Known rows, with every way that one mark hangs from another
duvif[feki[pifa]]: [ -7.3  22.5  31.7  27.6   7.2  21.0   6.0  -8.2 -40.3 -26.5  29.8  -6.3
  21.7  26.9  36.2   8.6  13.7  -6.0  49.1 -14.8  16.1  -8.5]
pifa[feki]: [ -8.3  11.7  27.2  15.6   9.7  12.0  10.7  -3.7 -58.7 -26.0  18.0 -20.8
  13.8  15.1  26.9  -2.5   5.3  -4.8  27.6 -17.8  21.2 -11.9]
pifa[feki[duvif[veli]]]: [-13.8   5.0  29.0  14.5  24.6  15.2  19.7 -12.2 -54.7  -5.6  32.7 -28.4
  28.5  36.0  28.3  -5.2  21.6 -15.3  44.2 -31.2   8.5  -6.3]
pifa[feki[duvif]]: [  3.1   7.9  30.4  14.4  23.3   8.0  14.8  -1.8 -57.2 -11.5  25.7 -15.8
  23.9  27.5  18.4  -7.3  12.6  -9.7  33.1 -30.0  18.6  -8.2]
pifa[feki[duvif[veli[ruzop]]]]: [-23.8  -1.7  28.7  18.9  33.5  15.5  21.6  -3.1 -39.5  -8.8  29.5 -35.7
  23.8  38.9  32.4  -8.2  18.9  -4.2  52.5 -20.3   0.1 -14.0]
voro[luba]: [-18.7   8.4  27.2  24.5 -14.7  11.4   0.2  -0.6 -41.7 -23.2  -0.3 -16.5
 -10.7  18.0  16.3  12.5   6.0   5.9  22.4 -23.6  18.8  -8.8]
resu[feki[duvif pifa] veli]: [  7.5  23.1  55.6  47.6  38.6   5.9  -7.6   6.7 -31.6  -0.8  25.4 -20.7
  25.5  45.9  29.4  -4.5  18.2 -15.4  60.7 -33.1  -0.7 -10.2]
feki[duvif[veli]]: [-17.8   5.6  25.7  19.9  20.7  19.0  14.0 -10.2 -35.7  -7.2  20.8 -24.4
  22.2  36.2  18.8  -1.4  22.2  -6.0  40.3 -37.7  -1.6  -0.5]
duvif[feki[pifa] veli]: [-24.9  20.7  30.7  27.7   9.2  28.7  13.1 -18.6 -36.7 -21.1  35.6 -16.8
  27.0  34.4  43.7   9.7  24.0 -11.8  59.5 -14.1   5.5  -6.4]
luba[voro]: [-18.4   4.4  27.5  26.9  -0.2   9.2   7.4  11.0 -36.2 -31.7  -6.6 -14.8
  -9.3  13.9  11.0   2.7   5.5   9.6  11.6 -26.2  11.7  -5.3]
feki[duvif[veli[resu ruzop]] pifa]: [-26.8  -3.7  34.3  32.0  27.0  12.4   4.4  -6.6 -30.6 -11.7  29.8 -17.2
  25.7  56.2  29.7  -1.9  38.3   6.2  63.2 -23.9 -15.3 -14.1]
duvif[veli]: [-28.7   8.7  22.7  21.1   7.5  22.4   9.1 -10.9 -36.4 -23.3  13.0 -29.5
  12.8  23.2  25.4   3.6  14.3  -0.5  34.1 -24.5   0.8  -3.2]
kipi[luba[voro] resu]: [-27.5   8.9  12.7  21.4 -22.9   2.3  -0.8  -2.9 -29.9 -29.5  -4.2  -3.5
   1.8  33.8   0.9   1.5  -8.7  15.3  29.5 -32.9   1.2   8.8]
fetos[kipi[pifa[feki] resu[veli]]]: [-17.4   7.8  46.9  44.0  15.9  -3.3  -1.1 -18.4 -71.8 -14.3  45.4   5.4
  35.2  43.4  31.0  -7.6  -1.9  -1.7  63.6 -14.0  16.1 -13.9]
pifa[feki[duvif[veli[resu ruzop]]]]: [-30.4 -15.1  27.1  19.4  31.4   4.7  13.6  -6.8 -49.5  -7.6  29.0 -29.0
  29.4  47.5  31.2  -5.0  27.9   2.2  50.8 -18.4  -9.3 -21.5]
kipi[luba pifa[feki] resu[veli]]: [-22.2  18.3  26.2  29.3  -4.9   0.2  -9.0 -19.7 -58.0 -20.8  42.1 -18.0
  28.4  52.6  30.5 -11.4  -7.9  -2.6  68.8 -20.2   3.4   1.1]
veli[resu ruzop]: [-27.9 -10.4  24.7  26.0  11.6   2.5  -4.1   5.4 -36.4 -30.3   1.5 -20.3
   8.4  28.2  20.4   0.0   9.9  21.2  30.4 -10.3  -4.7 -19.3]
feki[duvif[veli[resu]] pifa]: [-16.5   4.0  33.7  26.8  18.6  12.9   4.8 -14.7 -45.2 -10.2  32.7  -9.5
  29.0  51.4  27.1  -1.4  41.6  -4.5  55.3 -33.8  -7.4  -7.9]
resu[feki[pifa] veli]: [ -3.3  25.8  52.5  48.4  24.4   8.1 -11.2   6.7 -33.5 -16.4  17.7 -27.1
  16.1  34.6  36.0  -0.4  10.2 -10.2  54.2 -19.6   3.2 -13.0]
resu[feki]: [ -9.1  13.3  33.8  27.9  16.9   9.3  -5.2   3.5 -33.7 -25.1   4.2 -23.7
  12.2  20.7  18.5   6.6   2.2  -5.3  27.1 -25.7  11.0 -14.8]
resu[feki[pifa] veli[ruzop]]: [-13.1  18.4  53.3  54.4  34.9   7.8 -10.4  14.0 -18.4 -18.8  13.7 -34.8
  12.2  36.9  39.8  -2.6   7.7   0.6  62.6  -9.4  -3.5 -21.0]
duvif[feki[pifa] veli[resu ruzop]]: [-40.7   0.0  30.2  33.5  15.2  16.7   5.7 -11.5 -32.6 -23.0  31.2 -18.6
  27.6  47.3  45.7   9.3  29.0   5.0  66.4  -0.7 -12.3 -20.2]
kipi[luba pifa]: [-18.5  16.6  23.6  26.5 -12.7  17.6  -8.6  -9.4 -33.3 -43.2  23.9 -11.7
   6.1  35.2  16.5  -0.6   0.4   6.7  37.7 -34.5  10.4   4.4]
fetos[kipi[pifa[feki[duvif]]]]: [ -1.8   2.0  52.2  32.2  25.3   6.9  11.3  -8.4 -66.0 -21.2  47.6  12.5
  28.5  36.1  21.2  -6.2  12.2  -5.2  43.2 -37.7  30.6 -16.7]
resu[feki[duvif pifa] veli[ruzop]]: [ -3.5  15.3  56.0  52.9  47.6   5.2  -6.1  15.2 -17.6  -2.5  21.9 -29.9
  22.3  49.9  32.7  -6.0  13.4  -3.9  68.1 -22.8  -7.0 -18.0]
kipi[luba pifa resu[feki veli]]: [-21.1  20.3  32.6  42.3   2.3   0.6 -25.4 -12.0 -35.0 -21.1  29.3 -18.3
  26.5  58.4  21.2  -2.2 -10.2  -2.0  68.8 -27.9  -7.1  -1.3]

Rows
[-32.2   0.1  40.3  40.7  25.7  10.3  -7.2  -2.3 -27.1 -24.9  19.8 -25.7
  21.1  48.7  37.7   6.8  27.4  -0.3  60.5 -10.7 -13.5 -25.7]
duvif[veli[resu[feki[pifa]] ruzop]]
[-16.7   4.3  41.8  40.5  24.0   3.0 -14.3   7.5 -30.1 -31.4  13.0 -14.8
  14.6  39.8  31.1   4.4  17.5   6.1  49.6 -11.5  -2.4 -27.4]
veli[resu[feki[pifa]] ruzop]
[ -9.5  19.5  61.9  56.1  23.0  -3.4 -10.5  -3.6 -43.5  -7.0  23.8   5.9
  33.5  43.1  29.5   2.9   0.3  -2.8  67.3 -22.5   5.7 -12.7]
fetos[kipi[resu[feki[pifa] veli]]]
[-13.6  11.2  45.5  39.9  41.7  19.4   4.2   1.7 -15.3 -10.9  27.0 -25.8
  24.7  52.2  32.3   1.4  26.0 -10.1  68.8 -28.8  -5.6 -16.7]
resu[feki[duvif[veli[ruzop]] pifa]]
[ -5.8  -0.2  45.3  39.8  37.7   0.6 -10.3   9.6 -29.1 -16.1  21.0  -9.8
  23.8  52.0  23.9   0.4  25.2   1.5  55.3 -23.8  -3.6 -25.3]
veli[resu[feki[duvif pifa]] ruzop]
[-13.5 -10.8  35.5  32.8  37.3  -5.4 -10.2  11.3 -30.0 -14.2   6.2 -19.0
  21.5  44.7  12.2  -0.4  15.4   8.9  39.9 -25.6  -8.3 -26.0]
veli[resu[feki[duvif]] ruzop]
[-33.6  13.8  31.6  32.7  17.7  27.7  13.5  -8.5 -21.7 -22.6  32.6 -24.5
  23.0  38.5  47.6   7.6  21.1  -1.6  67.7  -3.0  -1.9 -13.7]
duvif[feki[pifa] veli[ruzop]]
[-16.3  -0.9  49.9  33.9  27.7  15.3  18.9 -18.3 -63.2 -15.6  56.2   1.6
  34.1  44.1  28.7  -3.6  20.7 -11.0  53.4 -37.6  19.4 -13.1]
fetos[kipi[pifa[feki[duvif[veli]]]]]
[-25.3   8.0  30.5  35.0  20.9   2.4  -3.6 -10.5 -54.0 -15.3  39.7 -23.5
  28.1  48.2  38.7 -13.3  -1.2   2.4  78.1   1.2   1.9 -17.5]
kipi[pifa[feki] resu[veli[ruzop]]]
[ -4.7  14.9  38.9  40.5  33.3  -2.0 -17.6 -10.5 -44.0   2.9  39.6 -13.3
  39.7  63.2  19.5  -5.6   5.6 -13.8  74.5 -32.6  -3.8 -10.0]
kipi[pifa resu[feki[duvif] veli]]
[-31.3   7.2  28.9  27.5   7.0  17.9   3.2 -21.0 -47.2 -19.9  34.8 -10.1
  30.7  43.0  41.7  11.6  30.6  -4.9  57.9 -10.8  -4.0 -12.8]
duvif[feki[pifa] veli[resu]]
[-20.0   7.5  35.5  34.6   3.1   8.1  -2.6 -19.1 -55.2 -26.7  33.4  21.1
  27.6  36.0  12.9   2.8  -0.4   8.3  50.3 -26.5  19.4  -9.0]
fetos[kipi[pifa resu]]
[-23.7  -9.4  33.9  34.9  23.5  -2.5 -12.7  11.3 -31.5 -27.3   0.1 -25.4
  12.2  33.0  19.4   4.2   8.4  11.6  33.2 -12.5  -6.8 -27.7]
veli[resu[feki] ruzop]
[-18.9  10.5  35.2  31.6  30.4  24.1  13.3  -4.1 -19.3 -11.5  29.7 -22.1
  20.6  47.2  31.9  -4.3  28.5   0.4  64.1 -28.3  -3.1  -7.7]
feki[duvif[veli[ruzop]] pifa]
[-19.3  12.3  41.8  41.2  -3.4   1.7 -15.3 -14.8 -39.4 -33.5  29.8  16.9
  27.3  48.9   9.9   6.4 -13.9   5.6  53.4 -38.5  13.6  -5.5]
fetos[kipi[luba pifa resu[feki]]]
[-15.9  17.5  19.2  22.0  -5.5   2.3 -14.4  -7.0 -29.7 -22.8   6.9 -13.3
  23.0  39.1   9.3   4.5 -12.6   2.6  43.8 -32.5   0.9   2.5]
kipi[luba resu[feki]]
[-24.1  12.9  26.2  34.4 -10.2   1.1 -16.7  -5.1 -29.5 -37.4  15.4  -2.2
   7.9  48.8   6.9   4.0  -8.3   2.7  45.7 -35.2   6.8  -3.6]
kipi[luba[voro] pifa resu[feki]]
[-14.8  23.0  32.2  36.7  -9.8   1.7 -11.0   1.1 -22.9 -30.2   6.6   0.4
   8.5  44.5  13.1   5.9  -2.4   1.3  47.5 -32.6   6.2  -1.0]
kipi[luba[voro] resu[feki[pifa]]]
[-10.2  16.8  35.0  26.2  21.1  24.0  12.1 -11.4 -35.6  -9.3  33.2 -14.3
  24.8  42.3  28.3  -2.1  32.8 -10.9  56.0 -37.4   3.1  -0.7]
feki[duvif[veli] pifa]
[-15.1  19.9  42.6  50.3  30.7   1.9 -15.2   2.9 -24.2  -9.0  17.9 -22.4
  26.2  49.1  34.7  -2.8   2.4   1.7  80.5  -6.2  -8.0 -16.9]
kipi[resu[feki[pifa] veli[ruzop]]]
[-20.6   9.0  30.7  26.6 -14.1   8.6   4.4  -1.4 -46.4 -47.6  23.7  -9.5
  -3.5  32.2  19.2  -5.2   0.8   2.8  27.7 -29.1  21.1  -2.8]
kipi[luba[voro] pifa[feki]]
[-24.7  10.0  19.4  21.4 -18.7   1.0   0.5 -12.3 -52.3 -37.7  28.8   0.4
   9.9  43.9  14.6  -4.3  -5.0   2.1  47.3 -27.2  17.5   0.1]
kipi[luba[voro] pifa[feki] resu]
[ -6.7  19.0  44.0  33.8  33.5  19.0   3.7  -7.1 -28.4  -8.5  32.8 -19.0
  28.9  48.5  28.7   3.8  29.0 -19.0  61.0 -39.0   2.5  -9.8]
resu[feki[duvif[veli] pifa]]
[-44.4 -12.9  21.7  26.7  13.6  11.0   1.2  -4.4 -32.6 -24.0   8.4 -31.7
  14.1  36.5  28.7   2.0  20.7  16.3  40.9 -11.9 -16.5 -15.6]
duvif[veli[resu ruzop]]
[ -1.2  10.7  46.8  40.6  38.3   0.5  -5.8   9.1 -34.5   1.2  13.5 -31.5
  23.9  39.8  19.2  -2.6   8.4 -10.4  44.3 -33.9  -4.0 -11.2]
resu[feki[duvif] veli]
[ -7.3  10.1  40.5  35.3  14.2   3.5 -14.5  -1.0 -44.7 -27.8  16.3  -7.4
  19.0  35.8  27.0   7.0  21.2  -5.0  42.0 -22.2   5.7 -21.1]
veli[resu[feki[pifa]]]
[ -5.1   4.3  41.8  26.4  21.5   0.9   8.6 -19.6 -72.5 -12.4  53.3  24.4
  42.8  49.0  17.3  -5.7   6.6  -5.6  58.7 -34.0  27.8 -12.5]
fetos[kipi[pifa[feki[duvif]] resu]]
[ -9.8   3.7  47.0  45.4  47.4   0.7  -6.1  18.0 -19.5  -1.6   8.8 -39.2
  19.3  42.6  22.1  -4.9   4.6   1.1  51.8 -25.2 -12.2 -19.2]
resu[feki[duvif] veli[ruzop]]
[-23.7   1.4  47.8  40.0 -10.9   4.1   8.6   0.9 -51.2 -47.8  25.4  10.9
  -0.7  29.0  16.1  -1.4  -4.7  10.3  25.0 -35.0  28.0  -7.5]
fetos[kipi[luba[voro] pifa[feki]]]
[ -3.4  -4.6  36.2  26.8  28.1  -3.8 -10.4   3.0 -44.6 -10.8  12.0 -11.4
  26.5  41.2  10.1   2.9  17.4  -4.0  30.5 -36.7  -2.2 -17.5]
veli[resu[feki[duvif]]]
[-26.9  -1.5  26.9  23.5  29.5  18.7  14.7  -0.4 -21.8  -9.4  17.3 -31.7
  18.8  40.2  23.6  -3.5  18.8   5.1  48.6 -29.0  -9.3  -7.3]
feki[duvif[veli[ruzop]]]
[-32.0   0.5  47.1  53.8  19.3   0.7  -6.5  -7.1 -39.1 -17.2  30.8   0.6
  24.7  46.5  26.4  -3.9  -5.4  18.6  69.9 -11.6   0.1 -15.1]
fetos[kipi[pifa resu[veli[ruzop]]]]
[-13.7   7.0  42.2  35.5  16.3  -2.0  -5.2  -6.2 -45.4 -17.3  11.9   9.9
  29.7  30.2  10.9   9.8  -7.5   2.0  40.3 -27.1  14.1 -15.1]
fetos[kipi[resu[feki]]]
[-17.7  17.5  16.1  15.9 -13.1   7.6  -5.4 -23.0 -57.6 -33.2  40.7  -2.9
  27.6  45.4  21.4  -6.1  -5.6  -2.9  59.0 -23.5  17.0   1.4]
kipi[luba pifa[feki] resu]
[-28.2   0.3  45.5  45.2 -16.3   7.9   2.4   2.1 -32.3 -47.7  12.9  15.0
  -6.9  30.0   7.1   3.6  -4.3  20.5  21.1 -42.8  17.3  -2.4]
fetos[kipi[luba[voro] pifa]]
[-23.0   7.3  39.0  36.2  17.4   9.7  -9.0 -10.8 -41.3 -22.9  24.0 -19.2
  24.8  44.1  34.8   9.8  30.8 -11.0  52.8 -21.6  -5.7 -18.0]
duvif[veli[resu[feki[pifa]]]]
